(in the rows, 128 means zero)
Known rows, with every way that one mark hangs from another
q616(q913(q465(q116(q352(q953))))): [199 157 164 133 118 138 149 100  91 123 149 161 143 125 133  96  44  96
 152  97 105 127 129 148 125 115  72 118 189 150 141 153 125 155 111 131
 118 115 103  89  97]
q446(q365 q987): [176 152 165 159 107 106 131 132  56 110 151 159 148 148 155 135 110 120
 160  92 144 140 177 118 120 128 106  89 153  72 106 174 129 133 110 122
 120 116 127 110 147]
q871(q365(q446 q848)): [150 152 168 116 166 144 157 127  57 132 138 155 118 148 136 160 108 121
 176  88 133 147 191 116 110 102  71 106 131  74 110 154 200 144 106 133
 104 132 114 114 111]
q763(q365(q446(q987))): [175 181 106 153 126 120 126 127  75 117 132 174 126 146 141 119 107 127
 175 103 143 153 167 120 126 105 111 106 144  74  80 170 135 138 116 141
 100 119 139  83 140]
q763(q365(q848)): [183 157 125 159 166 166 149 121  55 131 131 158  93 145 131 155  95 116
 175  99 148 143 213 128 117 102 112 109 142  90  96 167 176 137 119 136
 103 122 125 115 125]
q913(q465(q116(q352(q589))) q616): [220 167 151 147  77 156 130 131 107 133 149 142 148 122 142  90  62  80
 167 110 122 133 170 172 105 109  97 120 170 116 156 122 159 142 113 125
 118 116  99  78  99]
q953(q352(q456 q589) q445): [210 169 180 165  62 212 136 125  59 114 153 156 157 139 162 193  78  79
 161  96 128 135 164 130 116  96  98  93 181 129 101 152 152 131 128 131
 120 138 137  80  88]
q465(q116(q352(q589(q781))) q913): [152 139 146 147 123 104 160 138  98 133 147 157 125  56 125  92 102  84
 157  91 138 135 125 141 114 122  68 116 183 147 116 139 101 134 110 136
 106 138  97 128 107]
q616(q913): [186 143 153 118 144 142 164 113  70 128 151 171 141 151 137 147  82 105
 159  91 122 134 134 130 127 110  86 115 161 157 142 166 138 153 115 130
 123 120 109 106 104]
q953(q352(q456 q589(q781)) q445): [204 181 182 161  63 188 136 133  72 110 155 154 163 116 161 186  78  93
 160  93 134 135 172 148 115  96  88  95 180 133  93 151 151 133 120 134
 120 142 139  83 102]
q365(q446(q987)): [172 186 133 138 129 100 129 129  78 109 137 166 147 167 144 127 115 118
 171  96 131 155 152 122 124  99  92 112 150  89 103 154 141 139 112 133
 111 123 130  88 125]
q465(q116(q352(q589)) q913(q616)): [177 139 155 145  99 136 150 136  94 142 147 155 131  89 125  89  92  70
 167 102 129 133 132 144 111 119  84 115 172 139 120 128  97 135 117 135
 107 138  91 103  96]
q848(q365(q446(q987(q352(q953))))): [182 183 135 122 114  81 134 120  70 115 149 161 139 137 172  92  88 121
 172  91 125 134 124 124 113  92  74 131 154 114  55 177 131 146 119 125
  97 114 123  67 145]
q763(q365): [181 160 115 149 137 148 149 127  74 136 139 162 105 127 144 135  97 115
 172 100 142 134 175 129 121 113 120 110 152  97 107 175 147 141 121 133
 106 118 127 105 140]
q913(q465): [199 155 135 133 117 147 142 121  93 134 143 139 140 145 155 135  61 102
 168  95 129 132 182 152 111  95 105 104 166 101 148 134 182 142 113 127
 120 108 115 101 133]
q116(q352): [167 153 145 142 148 127 165 133  82 136 151 146 125 103 137 119 110 105
 153  89 123 144 147 137 115 127  96 123 178 119 130 171 136 147 114 115
 118 128 105 119 129]
q589(q352(q456) q781): [174 187 191 136 139 117 146 155  93 126 152 139 129 114 129 104  97 128
 167  82 122 122 195 142 120 100  87 116 171 105 143 106  92 150 103 122
 120 132 119 138 141]
q763(q365(q446(q987(q352)) q848)): [177 184 111 169 157 137 130 126  66 114 128 166 116 141 128 130  99 130
 181 104 153 161 197 121 126  95 105 109 129  99  59 172 141 129 117 143
 101 113 139  88 126]
q848(q365(q446)): [172 162 128 115 133 105 138 122  69 123 147 161 126 140 175 126  81 122
 172  90 128 131 142 118 108  85  78 126 155  95  92 166 170 154 114 129
  98 127 114  88 135]
q913(q465 q616): [221 164 145 130  89 163 128 124 102 142 146 135 153 163 153 124  55  98
 179 107 124 128 199 171 106  94 113 109 152  94 149 114 179 144 113 127
 121 111 111  78 134]
q365(q446): [165 183 135 128 147 127 139 129  84 120 140 161 130 149 148 135 101 119
 171  96 125 139 150 121 120  89  93 113 155  89 125 151 146 147 113 134
 112 128 119  99 128]
q116(q352(q456 q589)): [188 180 168 122 117 149 155 133  71 129 160 158 139 117 121 123 128  85
 152  92 122 137 124 145 111 123  87 114 186 118 129 157 111 137 118 105
 123 141 108 112  97]
q365(q446(q987) q848): [173 179 145 151 164 122 129 121  59 103 128 161 133 186 128 155 114 118
 175  95 139 166 198 122 119  88  82 109 136  79  87 143 175 133 110 138
 109 127 127  99 104]
q352(q456): [193 189 162 131 122 146 142 117  75 126 152 155 119 142 135 140 109  98
 166  94 121 119 159 134 120  96 100 107 167 121 115 138 110 139 118 115
 125 132 119 135 115]
q848(q365(q446(q987))): [178 163 125 121 116  82 131 119  64 115 144 165 141 154 170 116  94 118
 172  89 134 143 143 120 111  92  78 127 151  98  75 169 166 147 114 128
  99 123 122  81 133]
q871(q365): [159 137 163 111 134 129 172 132  68 146 151 152 125 122 150 142 109 108
 167  85 130 133 161 125 111 124  86 110 144 101 130 168 176 147 112 120
 110 122 112 117 128]
q953(q352): [187 147 154 159 116 145 158 123  66 127 145 143 132 161 178 160  84 100
 165  95 138 138 170 133 119 101 104 101 158 125 124 166 152 141 119 134
 122 123 124 129 120]
q953(q352(q456) q445): [198 167 173 180  78 198 132 114  70 116 149 146 140 129 166 184  67  97
 164  94 122 130 181 125 124  93 103  95 181 131  87 154 143 138 124 134
 122 134 137 102 107]
q352(q953): [189 184 171 118 131 137 153 120  71 128 146 149 116 149 147 119  99 101
 163  96 105 116 139 147 115 105  89 119 177 100 115 159 128 148 123 121
 111 125 114  92 135]
q871(q365(q848)): [162 132 173 120 163 150 172 126  51 140 142 149 112 138 138 165 109 110
 171  84 136 142 195 128 106 115  78 110 134  94 122 159 204 141 111 123
 109 126 109 128 109]
q987(q446): [180 162 150 122 132 100 156 134  67 135 158 157 113 135 149 133  77 109
 158  92 144 138 148 125 113  80  96 130 142 136 159 188 140 138 114 116
 113 106 107 109 132]
q763(q365(q446)): [168 181 108 144 141 144 134 129  79 126 133 170 111 133 141 127  93 129
 175 104 138 140 166 119 124  99 113 107 150  72  99 169 141 145 117 141
 101 124 132  94 139]
q532(q465(q116(q352) q913(q616))): [166 156 175 150 115 118 155 120 113 142 147 151 128  58 150  82  95  82
 178  99  97 124 136 141 120 140 101 122 185 104 131 134 111 137 111 129
 124 131  94  76 115]
q616(q913(q465(q116(q352)))): [197 143 148 142 122 139 151 105  93 124 149 163 145 118 134 110  46  98
 154  95 117 136 138 142 126 115  79 116 182 158 151 153 137 153 108 133
 120 112 103 101  92]
q352(q456 q589 q953): [215 218 198  95  94 166 141 120  57 119 156 164 134 165 127 124 119  73
 160 100 103 107 114 155 108 103  78 106 184  98 115 140  95 136 128 108
 116 143 120  84 100]
q871(q365(q446(q987) q848)): [156 152 165 126 152 121 150 126  54 122 135 159 131 160 132 151 118 120
 175  87 137 160 192 118 114 109  69 107 126  70  94 156 193 137 106 132
 103 128 122 101 110]
q589(q352(q456 q953) q781): [182 210 212 124 131 120 142 146  89 124 152 138 122 121 127  81  94 125
 164  85 104 109 177 151 120 102  77 118 186  92 126 105  71 153 107 120
 115 136 120 121 148]
q116(q352(q456 q953)): [181 200 183 127 125 137 147 114  77 130 156 146 116 111 123  95 113 100
 152  93  99 120 131 150 118 122  83 119 202 101  97 160  83 146 118 105
 119 140 111 113 126]
q953(q445): [179 154 147 156 118 181 142 130  80 127 146 152 132 104 151 168  81 105
 164  90 121 137 175 122 117 101 103 117 172 122 110 162 174 146 123 131
 112 124 120  73 126]
q445(q953(q352(q456 q589(q781)))): [196 163 185 135  92 144 160 138  79 114 156 163 127 150 145 121  90  90
 167  95 137 132 148 145 114 100  82  94 190 176 139 191 145 139 119 124
 124 138 121 168 112]

Rows
[214 214 203 112  76 207 131 119  58 115 157 165 143 139 128 144 102  75
 158  97  96 110 123 147 110 101  80 107 197  97  94 141 118 136 132 114
 112 143 126  49  97]
q352(q456 q589 q953(q445))
[204 142 153 131 113 150 154 112  85 123 152 168 155 129 130 114  54  86
 152  96 120 138 127 147 121 117  74 115 180 160 161 154 143 149 111 131
 121 115 102  89  79]
q616(q913(q465(q116(q352(q589)))))
[204 186 177 139  83 143 149 131  68 116 154 152 152 151 159 162 101  92
 162  96 142 131 157 158 114  97  87  96 166 132 120 148 129 133 116 127
 126 140 131 127 104]
q953(q352(q456 q589(q781)))
[173 151 177 143 147 122 143 138  43 124 159 155 106 140 146 154  68 124
 156  92 154 136 191 116 112  81  96 109 139 100 146 193 154 133 108 118
 114 112 109 122 134]
q987(q446(q365(q848)))
[212 168 144 158  87 149 126 124 114 135 147 137 137 112 144  84  56  90
 169 108 120 131 181 168 110 107 100 121 171 113 147 118 153 146 111 128
 118 114  99  92 113]
q913(q465(q116(q352)) q616)
[221 171 144 153  84 152 122 123 111 132 143 142 138 138 154 100  49  89
 177 111 121 123 192 165 110  92 104 115 159 112 150 111 163 144 113 133
 119 109 105  89 111]
q913(q465(q116) q616)
[149 126 142 161 134 111 157 125  95 139 142 151 108  69 129  93  92  89
 159  92 130 132 134 124 120 119  84 116 184 145 111 143  92 137 113 136
 107 132  95 141 111]
q465(q116(q352) q913)
[191 188 215 142 117 185 133 134  69 125 148 143 123 142 131 109  80 104
 165  86  89 110 173 117 121 102  93 113 196  85 121 112  86 151 121 121
 111 130 121  86 127]
q589(q352(q456 q953(q445)))
[176 178 116 164 157 140 124 121  58 112 124 169 115 165 127 141 103 127
 179 102 148 161 204 120 124  96 103 106 135  72  69 163 165 133 114 145
  99 123 138  93 122]
q763(q365(q446(q987) q848))
[178 150 173 171 134 125 130 129  39 105 142 155 135 164 140 156 109 119
 164  91 151 149 211 121 117 118  98  88 143  71  93 166 161 128 109 125
 117 120 126 121 128]
q446(q365(q848) q987)
[206 229 204 111  78 178 129 130  77 111 161 162 149 105 125 136 101  91
 157  95 104 110 138 168 109 100  66 114 197 109  85 137 120 139 124 119
 111 149 129  55 114]
q352(q456 q589(q781) q953(q445))
[202 146 147 137 119 145 147 105  90 122 146 165 143 139 141 123  43  96
 160  97 119 130 147 140 126 102  82 111 171 160 154 147 145 151 111 137
 120 109 106 101  91]
q616(q913(q465(q116)))
[190 160 167 168 128 132 142 144  44 104 152 157 153 137 143 145 110 109
 165  93 162 152 184 122 114 117  96  91 133 118  91 181 132 120 117 122
 121 107 126  98 121]
q446(q365(q848) q987(q352(q589)))
[170 176 117 155 171 162 134 123  62 120 126 166 101 151 130 150  89 129
 179 102 144 149 205 120 120  91 104 107 141  69  85 162 171 140 115 145
  99 127 132 100 124]
q763(q365(q446 q848))
[191 182 174 147  93 118 140 144  59 108 161 160 159 125 153 107 112 106
 161  97 141 131 132 128 117 129  96  92 155 109  89 188  87 126 121 116
 117 106 129  74 145]
q446(q365 q987(q352(q589 q953)))
[156 144 156 160 121 116 149 115  95 134 145 154 105  72 119  87  95  83
 160  93 124 122 133 126 123 113  81 112 189 145  96 133  66 135 112 130
 111 139 100 151 103]
q465(q116(q352(q456)) q913)
[179 171 119 128 120  77 136 124  73 117 148 162 142 131 175 106  92 122
 175  90 139 144 132 119 114  91  79 129 144 125  63 175 140 144 116 127
 101 111 123  78 139]
q848(q365(q446(q987(q352))))
[177 200 151 151 164 120 132 122  65 103 133 156 132 164 130 128 106 121
 176  98 132 157 180 128 121  83  78 116 139 109  65 155 133 132 116 135
 109 117 129  83 116]
q365(q446(q987(q352(q953))) q848)
[170 166 154 145 127 102 156 151  75 131 174 151 122  77 160 113  62 128
 159  94 159 128 141 111 120  86 104 113 135 160 138 216  83 132 113 114
 119  87 111 104 160]
q987(q352 q446(q365))
[188 171 124 117 109  89 138 132  65 115 151 167 153 137 171 110  98 110
 172  90 141 146 121 122 109  92  74 127 143 124  74 175 150 141 119 125
 100 114 123  63 127]
q848(q365(q446(q987(q352(q589)))))
[219 182 158 156  77 153 119 119 115 132 149 138 135 115 137  82  58  87
 169 110 115 124 182 170 112 104  99 117 177 113 137 109 131 143 111 124
 121 119 101  98 105]
q913(q465(q116(q352(q456))) q616)
[195 136 169 136 107 155 170 140  69 119 150 163 125 173 156 128  82  84
 167  96 139 140 143 129 111 105  91  94 183 173 156 202 172 141 126 128
 120 129 116 154 111]
q445(q953(q352(q589)))
[171 162 163 153 152 117 154 146  60 127 167 149 110  89 151 132  61 129
 161  93 164 134 172 111 117  78  99 114 127 155 128 208 106 128 111 117
 119  91 110 113 147]
q987(q352 q446(q365(q848)))
[183 208 217 138 116 149 133 147  90 119 153 139 131  97 128 100  79 125
 164  84  98 112 187 145 120  99  78 119 197  89 107 104  87 153 110 124
 111 136 124  94 147]
q589(q352(q456 q953(q445)) q781)
[153 144 159 150 129 110 156 117  94 135 142 150 105  75 127  75  89  85
 158  94 115 120 121 132 120 122  74 117 195 133  95 144  74 141 116 135
 102 135  97 124 120]
q465(q116(q352(q953)) q913)
[178 183 185 141 143 118 150 138  56 124 167 146 109  99 148 110  59 126
 160  96 144 121 159 121 116  80  89 116 141 140 111 207  87 131 116 114
 112  94 111  97 154]
q987(q352(q953) q446(q365(q848)))
[189 213 189 109 110 131 150 131  79 124 162 152 139 100 117 100 123  95
 147  93 110 124 122 171 109 125  66 121 203 104 107 153  96 142 115 106
 117 149 114  95 121]
q116(q352(q456 q589(q781) q953))
[201 203 162 156  92 126 133 121  80 113 153 155 148 113 138 105 104 101
 166  95 120 133 140 136 126 104  94 115 167 152  54 166  78 130 127 117
 118 108 135  73 132]
q446(q987(q352(q456 q953(q445))))
[161 151 168 147 130 110 161 115 104 133 142 159 118  70 159 104  94  84
 178  94 104 119 134 124 123 128 100 115 179 111 133 136 124 134 114 134
 123 124 102  87 114]
q532(q465(q116 q913))
[180 172 158 155  98  98 143 157  72 108 162 160 169  98 153 119 113 120
 161  93 161 143 151 133 118 127  97  94 141 124  97 187 103 126 113 120
 122 106 130  90 151]
q446(q365 q987(q352(q589(q781))))
[172 182 200 140 133 143 145 157  91 124 148 137 134  96 139 105  74 130
 164  82 106 123 192 142 117 106  79 126 186  89 126 122 120 157 111 132
 106 127 118  80 160]
q589(q352(q953(q445)) q781)
[202 145 162 165  79 206 148 134  58 119 149 152 161 139 174 198  70  84
 161  93 135 147 163 128 112 101  99  98 172 130 116 169 185 136 127 138
 115 129 131  62  96]
q953(q352(q589) q445)
[191 147 171 135 107 138 169 146  80 118 152 160 128 152 156 124  85  94
 166  94 144 140 149 142 111 104  83  98 182 175 154 201 173 142 120 130
 120 131 118 158 123]
q445(q953(q352(q589(q781))))
[180 186 181 152 138 124 143 137  59 122 172 151 110  94 140 127  67 123
 163  95 160 124 173 115 120  74  97 107 136 156 109 194  71 124 112 110
 124  99 115 126 134]
q987(q352(q456) q446(q365(q848)))
[217 179 160 150  82 149 125 120 112 133 146 135 134 119 143  74  50  89
 168 110 106 123 172 174 110 108  95 123 182 105 138 120 138 148 113 127
 114 116 100  79 118]
q913(q465(q116(q352(q953))) q616)
[182 176 181 170 134 123 136 131  50 105 149 149 136 132 144 123 100 122
 166  94 142 138 187 124 121 116  93  93 147 104  64 182 108 125 117 122
 117 106 128 100 145]
q446(q365(q848) q987(q352(q953)))
[183 167 161 129 114 116 159 161  62 128 177 161 138  88 154 122  72 110
 158  95 164 133 123 116 110  90  98 110 133 157 153 216  92 125 117 110
 119  91 111  83 139]
q987(q352(q589) q446(q365))
[195 162 159 141 100 136 161 141  69 121 151 150 153 148 171 162  92  98
 162  94 148 142 161 157 110 104  87 103 156 128 139 163 165 136 117 134
 120 132 126 113 114]
q953(q352(q589(q781)))
[158 164 182 150 122 113 156 112 106 134 148 157 119  50 142  86 103  82
 172  93  96 119 125 129 125 139  96 114 198 112 121 137  92 134 110 123
 126 134 100  98 108]
q532(q465(q116(q352(q456)) q913))
[198 206 173 108 103 135 146 137  78 119 159 163 146 125 126 142 125  94
 162  94 136 125 144 164 109 100  78 108 167 124 125 135 124 134 115 115
 122 143 121 113 106]
q352(q456 q589(q781))
[194 198 182 112  96 167 145 142  76 117 155 158 149 104 141 140  96  97
 158  93 111 125 138 164 105 108  69 121 186 103 105 157 160 144 124 126
 104 137 123  38 129]
q352(q589(q781) q953(q445))
